In the rows, 128 means zero.
Known rows, with every step that occurs:
E L: [134 106 126 107 140 139 134 148 143 121 113 146 120 176 131  98  97 140
 123 147 127 101 126  92 151 118 109 141 130 138 150 159 111 139 133 102
 162 110 154 121 125 156 150 126  90]
C Z W G X F: [135 139 152 102 154 124 172 129 126 142 104 144 119 106 127  94  91 156
  97 160 149  73 103  99  74  92  85 164 150 138 160 128 106 155 127  90
 145  99 166 166 120 130 155 136  87]
L D G Y F: [117 116 122  97 157 156 156 148 177 131 110 154 120 252 124 103  86 128
 105 159 123  94 126 104 164 127  93 128 130 171 156 138 102 127 142 105
 181 111 188 148 134 149 137  85 128]
W G X: [138  90 135  98 142 128 143 128 151 119 107 154 118 159 129  97  94 157
 122 159 109  97 123 104 129 113  90 137 135 133 149 151 125 146 129  94
 131 103 145 136 120 136 148 105  99]
Z W L D G Y: [119 145 116 104 161 130 159 126 158 129 135 132 119 210 142 100  74 134
  91 146 125  82 125 102 162 134  98 145 136 205 155 133 114 142 133 104
 171 119 210 138 112 178 148 102 111]
Y F M G: [106  89 125 114 151 148 120 152 128 126  83 156 135 143 125 104  92 133
 156 152 128  88 122 123 146 113  91 131 146 132 153 157 104 145 154  94
 157 109 132 169 151 137 145 107 113]
Z W F: [146 125 122 106 147 100 147 119 110 115 119 134 119  87 144  82  83 145
 111 147 114  91 120  92 105 123 107 153 150 114 148 154 140 128 124  96
 140 103 120 149 104 159 155  94  51]
Y F C Z: [113 149 147 110 149 142 139 137 102 132  91 152 125 176 142 102  91 146
 107 166 139  81 121 106  78 127 108 125 159 121 141 122  84 156 137  96
 176 105 123 124 120 133 153 128  95]
X F M G W: [110 104 146 120 155 137 125 167 110 136  86 159 140 148 122 102  86 127
 162 148 124  80 125 122 156 120  90 154 133 135 157 172 100 159 164  95
 161 109 151 160 152 132 152  95 133]
D G: [139  91 130 102 150 111 131 125 143 101 109 150 116 160 134  89  82 135
 106 153 102  94 131 100 136 130 110 139 135 137 147 154 117 135 138 102
 177 104 157 132 116 157 148  63  84]
X F C G: [114 152 146 114 148 119 174 152 105 133  98 153 126 194 129 101  74 138
 125 157 114  92 113 106 118 128 118 139 133 133 137 145 104 151 118  97
 137 103 144 121 122 145 157 143 115]
F M G W L: [105 115 131 122 156 131 100 144 100 124 101 149 141 149 138 108  79 135
 161 146 111  80 133 121 169 136  89 143 138 147 157 170 101 173 164  93
 159 120 148 133 136 148 157  95 127]
G W F C: [132 139 145 115 145 120 124 136  91 123 114 155 124 156 143  92  79 146
 118 156  99  95 140 101 117 147 115 130 142 114 136 157 116 158 145  98
 145 109 102 119 104 139 162  81  92]
D G X F C: [116 105 149 110 151 141 156 139 145 129 104 164 117 225 123 103  90 136
 114 157 119  92 121 113 124 122 119 113 146 165 139 137  95 160 139 103
 172 101 188 141 131 150 150 107 142]
C Z W G X: [141 125 140  98 148 123 160 115 120 131 113 141 115  96 137  90  89 166
  90 162 135  77 114  97  80  98  85 150 151 133 156 128 115 155 126  94
 139 103 141 154 109 132 155 130  68]
M G X: [119  85 130 100 137 129 123 133 138 130  84 153 126 174 130 103 103 154
 146 152 118  95 113 112 153 111  95 112 146 125 154 160 112 158 130  98
 146 101 158 148 147 150 148 133 130]
C G X F: [117 123 140 104 145 125 184 147 134 133 100 152 123 199 119 104  82 140
 143 160 118  91  98 100 135 111  92 133 136 133 155 157 108 148 115  95
 139  98 173 132 133 142 151 150 136]
Z W L E: [118 175 122 119 162 106 134 123 101 120 108 125 126 129 148 101  90 141
 136 151 134  74 109  98 129 111 106 159 145 165 149 148 110 151 131  89
 156 111 176 112 114 158 155 158  88]
Z W: [138 130 128 106 151 100 158 126 117 115 108 131 122 120 144  88  85 142
 124 151 123  82 116  99 116 121 101 155 147 137 147 147 130 133 134  97
 155 106 134 136 115 161 152 111  72]
W L: [120 123 126 111 150 105 126 126 126 106 111 138 127 174 148 103  85 138
 138 148 113  86 120 102 139 141  99 150 143 143 150 154 112 148 132  92
 164 110 154 106 115 163 150 104  97]
G X F: [118 101 142 106 146 128 159 148 147 128  95 151 124 206 125 103 100 138
 150 154 128  90 107 106 133 115  91 140 147 138 154 155 108 145 130  95
 164  98 173 138 142 146 145 127 134]
L E: [126 122 125 108 148 124 122 138 120 112  96 145 123 168 136  98 101 142
 138 153 123  92 119  97 140 111 108 146 136 136 148 162 112 140 128  95
 156 104 151 118 123 135 149 144  90]
M G Y: [125  89 124 101 133 121 110 138 147 126  79 149 124 198 131 100  99 144
 142 147 122  99 113 115 173 114 103 126 146 130 153 167 119 143 124 100
 141 105 157 148 143 153 148 138 132]
Y F M: [113  95 126 112 155 144 141 152 130 112 102 151 131 172 129 102  91 128
 150 157 128  86 125 114 129 121  90 140 147 140 148 154 111 131 150  95
 168 109 129 148 130 136 145  91 103]
M G Y F: [113 109 129 102 142 134 118 143 150 137  70 150 126 193 124 105  98 138
 153 156 133  91 103 118 163 111  96 122 152 130 158 157 105 139 136  96
 150 104 158 154 157 146 143 135 145]
Y F C Z W: [117 173 146 112 157 133 161 129  89 140  98 139 123 128 145  96  86 147
 100 166 149  71 114 105  61 116 105 134 169 133 142 113  92 155 140  95
 171 106 127 140 117 142 158 137  79]
M G Y F C Z: [105 134 144 107 138 156 115 140 117 151  70 158 125 210 133 109  99 150
 118 162 150  84 109 120 117 111 108 105 164 133 147 135  81 166 131  99
 158 104 148 150 145 132 152 163 140]
M G W: [126 120 142 108 147 112 112 142 110 130  87 152 132 134 135  97  85 142
 144 152 105  87 126 108 153 130  94 138 135 112 156 165 107 160 153  96
 158 108 137 131 140 146 154  96 112]
E L D: [123 115 119 102 144 159 155 163 154 132 129 147 124 212 133 101  99 140
 106 144 128 103 138  87 164 125  98 142 113 151 152 150 108 139 131 107
 165 116 164 129 122 156 146 130  87]
W G X F: [129 104 147 104 148 125 160 145 156 129 102 159 121 166 120 100  95 145
 130 157 120  91 113 108 127 108  89 151 134 138 154 149 115 143 132  90
 138 100 166 150 133 134 145 110 116]

Rows:
[111  55 123 107 138 150 121 145 136 126  95 159 130 179 125 104 100 149
 153 149 125  96 124 122 158 106  91 112 151 143 151 166 114 159 138 100
 142 106 150 166 145 140 149 130 131]
F M G X
[139 128 146 112 152 123 122 128 103 118 121 162 117 147 136  88  72 140
  93 156  86  96 147 101 122 146 126 125 138 132 138 152 110 159 150 103
 163 109 128 127 102 145 162  43  90]
D G W F C
[116  63 118 108 135 142 107 149 139 121  90 154 128 208 127 102  96 140
 151 144 131  99 120 125 177 109  99 124 145 149 150 172 121 145 133 102
 138 111 146 167 142 142 149 129 133]
F M G Y
[116  86 133 115 152 134 144 161 133 114 106 153 132 183 127  99  91 125
 146 145 133  88 122 112 135 120  96 158 138 145 149 161 115 135 142  96
 162 107 144 153 131 139 148 102 105]
X F M
[105 128 139 109 140 147 120 148 135 144  70 157 127 224 129 109  98 141
 143 159 134  93 113 126 150 117 113 105 156 145 143 143  98 154 137  98
 143 107 153 148 152 146 148 148 156]
M G Y F C
[116 130 149 116 147 122 152 150 121 127  95 153 127 201 135 100  92 133
 129 152 125  89 123 111 117 133 117 141 143 137 136 142 104 147 133  96
 159 104 143 130 129 148 152 120 115]
X F C
[139 150 143 104 142 126 147 124 108 136 111 144 113 148 142  92  85 163
  75 160 144  81 121 107  86 107 111 145 153 152 139 122 113 156 121  99
 127 107 132 147 100 135 162 145  81]
F C Z W G Y
[141 154 147 107 150 119 152 122  89 131 113 143 118  93 147  88  81 163
  71 159 131  79 128 101  62 113 111 154 149 134 138 116 111 160 129  96
 137 107 114 145  97 135 163 124  48]
F C Z W G
[129 153 142 110 147 116 153 124  84 129 108 137 120 133 152  92  83 154
  88 157 140  77 123 100  68 123 113 136 159 132 138 123 104 158 128 100
 162 107 119 134 103 146 162 137  65]
F C Z W
[142  93 129  98 139 119 132 137 155 113 102 150 116 180 130  94  90 149
 120 152 118 102 122 107 150 115  98 150 134 139 148 157 130 130 125  97
 125 106 143 138 119 139 147 104 103]
W G Y
[ 96 124 142 127 162 132 112 158 107 134  94 153 144 156 128 112  81 123
 168 145 124  73 121 123 162 130  88 157 138 151 161 166  91 173 163  89
 165 117 172 144 147 145 156 108 142]
X F M G W L
[100  80 128 109 147 165 131 150 138 134  85 161 133 183 118 109 101 142
 163 158 133  88 115 125 151 102  84 110 155 145 156 156 102 154 150  96
 153 106 154 174 158 133 144 129 143]
Y F M G X
[119 115 130 103 145 133 137 145 154 123  90 146 122 220 130 102  96 132
 147 160 132  90 106 111 148 118  94 129 150 140 152 153 110 127 136  96
 161 104 153 132 137 143 141 120 134]
G Y F
[118 158 137 118 170 116 108 126 109 115 109 148 124 165 137 103  80 131
 130 157 106  78 129  99 159 128 109 145 129 169 154 159  89 166 157  93
 187 114 196  96 118 145 156  94 117]
D G W L E
[132 165 158 112 156 121 165 134  97 141 103 147 121 102 138  92  82 151
  78 157 144  74 119 103  56 110 110 169 148 138 142 114 102 157 130  92
 141 104 139 156 110 133 162 129  67]
X F C Z W G
[121  71 138 109 150 150 156 158 152 124 110 162 126 179 115 103  94 141
 138 154 129  93 123 117 132 103  85 155 136 160 151 154 119 145 139  92
 137 105 158 168 132 122 147 104 117]
W G X F M
[135 154 140 100 152 129 154 126 126 139  98 138 116 115 132  93  86 151
  95 167 152  73 104 102  91  96  86 158 157 142 159 127 108 137 131  92
 146 105 144 159 120 128 152 128  82]
C Z W G Y F
[114 169 122 107 160 125 161 125 110 135 128 127 128 146 158 101  79 148
  85 149 140  70 123  89 102 136  83 161 142 157 160 122 100 155 128  98
 176 116 164 129 101 159 155 132  64]
C Z W L D
[112 171 134 120 164 115 113 136  98 119 104 141 131 172 144 107  89 137
 154 156 116  76 122 101 156 131  98 156 132 153 154 164  95 165 150  89
 169 115 171  87 120 141 156 130 118]
G W L E
[127 105 131 101 152 135 137 133 168 117  96 152 115 216 124  98  87 128
 122 161 122  90 114 109 154 117 104 124 147 156 152 148 105 128 143 101
 179 105 176 141 135 150 141  83 132]
D G Y F
[129 103 119 101 152 166 152 153 166 128 136 153 117 203 129  98  89 136
  82 145 117 104 146  87 165 124 110 135 108 167 152 144 102 140 138 112
 183 115 189 140 118 162 145  90  82]
E L D G
[132 124 138 108 136 126 120 124  92 122 112 154 118 146 148  92  89 155
  84 152 124  94 133  96  82 133 121 129 157 102 138 139 107 155 118 100
 149 103  99 135  96 134 162 112  60]
W F C Z
[111 130 139 109 144 142 142 147 139 131  90 151 123 250 133 106  94 137
 137 163 133  92 115 118 138 126 112 114 157 152 138 139 103 141 138  98
 153 108 143 128 133 142 147 137 143]
G Y F C
[134 142 150 104 147 133 161 120 103 141 112 147 115 124 141  94  89 171
  80 166 134  79 121 105  66 105 101 130 157 145 141 115 107 170 128  97
 132 104 130 149 102 132 162 143  81]
F C Z W G X
[129 152 131 107 142 124 181 120  91 138 124 145 114 143 135  92  74 161
 103 162 113  93 113  99 101 115 116 114 155 136 136 141 128 157 107 100
 107 103 124 142 101 149 165 150  93]
Z W F C G X
[133 118 136 108 143 115 101 134 103 131  95 156 128 107 134  91  84 147
 134 149  97  96 128 102 149 130 101 138 138  94 157 174 119 155 145  95
 141 106 120 146 129 143 157  83  95]
M G W F
[142 116 136 101 149 114 165 122 135 126 114 142 116 111 133  92  88 160
 115 161 118  84 115 103 111 104  89 150 144 146 150 140 132 143 131  93
 126 104 146 149 116 146 152 114  84]
Z W G X
[119  55 118 107 134 151 110 137 129 124 103 162 126 157 124 100  97 153
 141 144 119 104 128 116 148 107  98 115 153 123 152 173 124 156 129  99
 128 105 130 184 134 137 152 114 110]
W F M G X
[113  93 141 106 142 133 136 147 145 141  77 157 129 182 120 106 104 142
 155 151 131  89 104 114 150 109  93 130 147 130 158 159 103 156 132  95
 152  98 180 161 160 149 145 143 148]
M G X F
[132 113 132 111 137 122 127 132 110 114 114 154 120 159 142  91  88 148
 108 149 107 104 136 101 111 140 123 127 148 116 133 152 124 143 123 100
 136 105 105 132 103 149 157 100  76]
W F C
[121 167 153 116 154 124 165 137  89 141 100 141 124 139 143  95  86 143
  97 156 152  72 112 103  65 117 113 154 161 141 141 121  97 160 130  97
 167 103 145 143 114 144 160 145  84]
X F C Z W
[106  94 132 111 147 146 180 158 131 128 110 157 127 210 115 106  82 137
 153 157 126  91 106 112 142 108  89 136 136 150 153 162 112 148 121  97
 137 104 162 149 131 132 151 140 138]
C G X F M
[103 116 155 109 139 150 134 143 111 156  78 164 127 188 129 108 105 155
 120 157 145  84 108 116 104 107 106 111 161 129 148 134  78 183 125  98
 157  99 167 157 148 134 156 169 141]
M G X F C Z
[128  92 119  94 146 142 145 143 174 121 124 152 116 251 132  97  85 136
  94 149 114 101 135 101 171 130  99 130 124 176 152 147 114 130 130 110
 171 111 187 142 118 157 142  86 115]
L D G Y
[109 154 132 111 162 123 144 149 123 130 127 142 136 205 149 107  76 135
 128 153 104  82 137  98 157 160  80 154 122 157 156 147 101 158 154  96
 173 121 162  98 116 156 151  89 112]
G W L D
